In the rows, 128 means zero.
Known rows, with every way that one mark hangs from another
j_698[j_186 j_495[j_589 j_687]]: [119 105 161 151  80 124 123 119 128 102 159 178 109 115 124 123 162]
j_394[j_495[j_589 j_687]]: [126  92 171 136 100 116 122 112 139 148 160 169 103 112  78 129 175]
j_687[j_495[j_502 j_589]]: [120  88 170 158  86 115  97  96 137 162 130 176 115 116  81 124 118]
j_475[j_698[j_495]]: [150 109 154 134  99 130 108 128  97 128 132 172 131 145 147  98 132]
j_698[j_186 j_495[j_502[j_475] j_589 j_687]]: [122  76 172 160  56 113 112  91 134 133 145 189 113  85 125 102 139]
j_495[j_502[j_475] j_589 j_687 j_698[j_186]]: [104  92 186 166  60 107 112  82 136 160 133 170 106  77 118 129 172]
j_394[j_495[j_589]]: [126  99 155 130  99 109 127 120 136 149 152 165 105 126  95 135 145]
j_475[j_698[j_186 j_495[j_502 j_589 j_687]]]: [121  84 174 156  57 134 117 108 114 127 158 193 115 105 124 103 154]
j_495[j_502 j_589 j_687 j_698]: [120  89 204 156  80 129  96  92 139 155 143 164 113  88  87 140 203]
j_495[j_502 j_687 j_698]: [136  92 190 157  91 137  99  93 125 147 121 166 115  94 113 130 184]
j_589[j_495[j_502[j_475] j_687 j_698[j_186]]]: [117  76 174 158  66 122 118  73 110 149 114 189 116  70 133  98 127]
j_502[j_475[j_698[j_186]]]: [127 131 129 152  89 108 128 113 109 155 122 163 113 125 168 104 106]
j_394[j_495[j_698]]: [132  95 164 127 102 114 125 114 107 146 119 161 112 132 125 135 149]
j_495[j_502 j_589 j_698]: [121  97 187 150  79 122  99 102 136 156 135 160 115 104 103 148 176]
j_698[j_186 j_495[j_589]]: [121 115 144 144  80 118 127 127 125 103 150 174 110 128 142 131 130]
j_687[j_495[j_502[j_475] j_589 j_698]]: [109  77 196 155  74  95  88  76 125 185 109 168 123 105  91 118 129]
j_698[j_495]: [150 109 149 139 103 129 109 124 116 114 129 169 125 137 141 113 131]
j_763[j_495[j_502 j_589 j_698]]: [114  76 193 149  83 129  91  86 122 157 130 174 117 110  92 125 154]
j_698[j_186 j_495]: [136 117 132 146  90 127 128 127 110  97 130 174 112 133 166 119 110]
j_589[j_495[j_502[j_475]]]: [144  81 154 148  85 121 104  84 127 163 118 184 126  87 121  88  95]

Rows
[ 94  85 177 162  59  93 109  79 119 169 110 174 110 103 117 123 109]
j_687[j_495[j_502[j_475] j_589 j_698[j_186]]]
[102  94 158 164  62  99 112  88 115 179 123 184 114 114 119  96  86]
j_687[j_495[j_502[j_475[j_698[j_186]]] j_589]]
[135  96 179 144  94 127 103 118 133 119 158 172 120 116  99 119 184]
j_698[j_495[j_589 j_687]]
[137  65 188 153  69 115  91  89 140 148 146 183 124  85  99  95 160]
j_698[j_495[j_502[j_475] j_589 j_687]]
[100 102 159 133  79 103 142 115 114 136 140 164  97 124 125 153 149]
j_394[j_495[j_589 j_698[j_186]]]
[121  92 158 150  56 127 118 114 110 127 150 190 118 119 142 110 122]
j_475[j_698[j_186 j_495[j_502 j_589]]]
[121  82 204 157  73 109  92  80 142 175 134 164 118  79  95 124 194]
j_495[j_502[j_475] j_589 j_687 j_698]
[ 92 118 167 153  84 103 120 107 112 139 122 164 106 133 115 145 132]
j_687[j_495[j_589 j_698[j_186]]]
[139  76 174 160 100 148  95  83 128 145 129 186 115 101  98  97 135]
j_763[j_495[j_502 j_687]]
[133 111 135 144  78 111 123 116  94 130 123 177 125 132 178  86 101]
j_502[j_475[j_698[j_186 j_495]]]
[ 95  94 176 161  65 111 113  90 117 149 118 178 105 114 111 140 120]
j_687[j_495[j_502 j_589 j_698[j_186]]]
[103 130 160 149  84 113 125 117 125 130 140 153 104 121 136 157 164]
j_495[j_589 j_698[j_186]]
[133 103 167 135  88 122 104 127 111 134 154 170 129 138 119 110 154]
j_475[j_698[j_495[j_589]]]
[116  99 166 149  70 108 118 109 111 136 152 181 120 113 134  93 153]
j_502[j_475[j_698[j_186 j_495[j_589 j_687]]]]
[114 104 151 159  60 105 118  99 128 172 140 174 110 101 137 109 120]
j_495[j_502[j_475[j_698[j_186]]] j_589]
[146  99 156 153  85 117 101  97 119 182 118 171 124 108 139  92 121]
j_495[j_502[j_475[j_698]]]
[112  59 212 156  78 118  84  64 129 175 129 177 121  85  81 102 168]
j_763[j_495[j_502[j_475] j_589 j_687 j_698]]
[113  67 210 156  84 137  88  78 126 156 138 177 117  95  74 119 183]
j_763[j_495[j_502 j_589 j_687 j_698]]
